Each row was made from one path, in order. Every step used is in the known rows, and no mark comes twice. Write each row's path.
In the rows, 128 means zero.
Known rows
zikor-lora: [109 149  98 109 136 128 128 185 128 140 191 106  98 188 114 113 146 121
 112 145 136 129 139 123  87]
lifi-zikor: [105 142 107  79 137 140 141 175 156 136 181  91  93 148 115 106 151 119
 141 121 149 148 157 127 118]
zuloda-berubov-zikor: [116 132 110  92 137 156 118 170 139 140 183  58  96 193 132  69 161 125
 118 127 134 185 183 113  92]
soro-berubov-zuloda: [106 130 136  86 126 147 138 174 130 133 194 130  85  86 126 119 147 109
 144 154 136 135 141 125  64]
zuloda-berubov-zikor-lora-soro-lifi: [143 136  84  74 116 155 102 162 126 149 197  70 131 219 154  58 163 162
 133  98 101 176 150 138 130]
berubov-zuloda: [ 93 143 119  80 125 143 139 171 125 130 187 111 106 103 107 127 160 110
 140 121 139 145 169 103  83]
zikor-lifi: [105 143 126  90 132 138 154 168 143 148 202  94 113 156 123 107 143 133
 140 155 133 138 154 141  96]
zikor-lora-soro: [121 141  91 107 115 142 117 174 123 138 217 112 104 189 130 108 154 122
 124 125 119 134 131 129 117]
lora-soro: [125 143 100 105 103 156 126 176 135 136 223 101  99 148 129  92 159 116
 145 127 122 157 142 140 111]
zuloda-berubov-zikor-lifi-soro-lora: [132 133 123  87 174 159 135 146 143 161 203  61 120 172 146  43 148 144
 129 129 128 163 173 169 160]
zuloda-lora: [106 131 115 112 132 143 128 193 146 157 189 114  75 174 129 113 144 111
 120 170 136 132 174 129  68]
zikor-lifi-soro-berubov-zuloda: [101 137 143  72 155 154 155 147 120 163 205 134 108  54 132 101 149 126
 147 167 114 130 159 162 105]
lifi-zikor-berubov-zuloda: [ 80 123 117  44 143 142 133 150 119 145 165 133  92  62 107 141 156 108
 137 113 135 134 166  96 121]
zuloda-berubov-zikor-lora: [113 132 101  95 147 141 111 169 129 141 180  70 101 243 133  86 156 130
  95 124 130 163 171 105  97]
soro-lora-zuloda-berubov-zikor: [144 134 128  90 137 160 102 179 155 116 179  67 101 153 137  70 142  95
 126 109 151 167 156 119 125]
soro-lora-zuloda: [139 157 127 107 126 147 120 193 154 117 191 105  99 103 120  99 132  89
 143 128 157 133 126 135 117]
zuloda-berubov-zikor-lora-soro: [125 126  95  90 127 154 100 159 123 140 206  77 108 240 148  80 164 130
 105 107 111 171 159 113 128]
lifi-soro-lora-zuloda-berubov: [147 164 109 112 152 168 112 182 141 145 208  94  98  85 124  38 142  78
 119 146 131 152 160 166 172]
soro-lifi-zikor-lora-zuloda-berubov: [133 158  95  57 136 142 111 180 146 142 169  91 116 137 130  79 144 116
 122 110 122 144 154 136 164]
lora-zuloda: [121 155 119  95 116 152 120 190 145 124 183 107  99  98 109 103 145  83
 135 141 139 151 153 121  91]
zuloda-lora-soro-lifi-zikor: [123 130  95  70 113 152 124 175 157 163 193 112 104 147 157  94 151 146
 161 116 116 139 162 165 137]
zikor-lora-soro-berubov-zuloda: [114 124 120  88 115 146 118 164 115 133 217 149  89 128 145 132 151 115
 134 130 115 120 121 124  99]
zikor-lora-zuloda: [116 155 110  95 129 138 113 189 134 124 177 118 100 141 111 120 140  87
 111 138 134 130 138 111  96]
soro-lifi-zikor-berubov-zuloda: [ 96 138 105  26 134 142 135 153 121 155 156 126 117  43 113 117 152 137
 160 103 123 140 161 124 122]
zuloda-lora-soro-berubov-zikor: [129 102 130 101 117 163 104 172 149 149 198 118  65 187 176 103 146 126
 142 149 122 150 148 140  55]

Write each row's path
[105 157 114  89 154 150 154 158 131 168 205  96 118 118 117  80 151 133
 137 162 117 146 168 169 124] => zikor-lifi-soro
[101 144  97  82 148 125 134 173 143 137 178 102  99 185 117 125 147 127
 118 117 145 125 144 120 124] => lifi-zikor-lora
[116 132 142  63 136 159 122 158 148 134 177  70 115 152 135  87 149 110
 123 129 125 174 181 112 116] => lora-zuloda-berubov-zikor-lifi
[113 138 117  75 133 142 102 175 137 113 153  97 110 170 119 121 146 105
 116 106 140 151 150  93  77] => berubov-zikor-lora-zuloda
[149 148 114  90 158 173 101 168 146 136 184  70 106 112 133  40 151  96
 124 114 136 175 170 147 152] => lifi-soro-lora-zuloda-berubov-zikor
[127 153 117  97 122 161 113 189 141 133 197  91  89 119 119  75 149  74
 114 150 130 164 171 120 119] => lora-zuloda-berubov
[128 153 110 114 146 160 131 177 134 159 208 112  77  94 129  62 146 113
 136 185 125 148 141 182  85] => lifi-soro-berubov
[107 132 106  87 140 133 119 170 133 129 166  84 108 217 125 114 151 138
 116 113 141 150 150 107  69] => berubov-zikor-lora
[112 132 108  68 101 156 124 172 129 160 197 137 118 105 147 115 160 137
 161 114 104 135 172 136 100] => berubov-zuloda-lora-soro-lifi
[128 110 142  75 117 159 130 147 146 140 210  99 101 167 167  95 146 149
 160 140 116 154 126 151  88] => lora-soro-berubov-zikor-lifi
[ 88 130 118  71 132 147 129 162 105 148 177 140  94  64 103 132 154 101
 130 139 125 138 165  98  84] => zikor-berubov-zuloda
[139 157  80  88 104 142 118 178 127 148 209 106 127 170 137  84 151 153
 148 120 109 140 123 155 121] => zikor-lora-soro-lifi
[123 136 127  84 170 150 144 148 146 151 188  75 130 146 138  72 144 154
 150 121 142 150 153 166 130] => berubov-zikor-lifi-soro-lora
[117 127 106 112 111 156 117 183 141 154 215 121  78 174 146 108 154 111
 132 150 116 138 167 138  96] => zuloda-lora-soro
[128 130 133  82 133 146  99 177 142 118 161 114  86 149 141 115 134 102
 121 136 141 139 122 111  55] => soro-berubov-zikor-lora-zuloda
[133 142 137  70 159 160 129 153 149 134 175  86 132 102 133  79 137 121
 150 113 140 150 147 157 138] => berubov-zikor-lifi-soro-lora-zuloda
[125 160  97  52 130 134 120 181 151 131 156 106 121 120 121 105 138 122
 141 101 133 130 135 135 136] => soro-lifi-zikor-lora-zuloda
[102 130 131  72 138 142 143 155 146 140 176  71 121 183 132 109 149 149
 143 127 137 160 163 120  82] => berubov-zikor-lifi
[135 129 147  74 147 154 121 163 159 126 186  71 117 161 146  79 136 115
 131 119 139 156 158 127 142] => soro-lora-zuloda-berubov-zikor-lifi
[104 125 108  44 113 152 129 161 144 156 185 132 117 102 151 124 159 142
 167  89 112 132 177 138 138] => berubov-zuloda-lora-soro-lifi-zikor
[131 141 119  85 153 159  98 166 132 135 164 117  90 118 138  88 143 103
 117 145 126 148 136 143  87] => lifi-soro-berubov-zikor-lora-zuloda
[ 85 101 118  52 132 155 115 149 118 163 184 163  77  88 141 153 157 103
 132 115 110 120 181 105 133] => lifi-zikor-berubov-zuloda-lora-soro
[107 124 106  63 109 159 112 162 109 176 189 161 104  70 142 119 153 127
 152 134  92 131 171 134 103] => zikor-berubov-zuloda-lora-soro-lifi
[108 125 130  74 144 151 137 152 142 149 190  59 113 205 138  79 154 142
 124 137 123 171 183 123 106] => zuloda-berubov-zikor-lifi
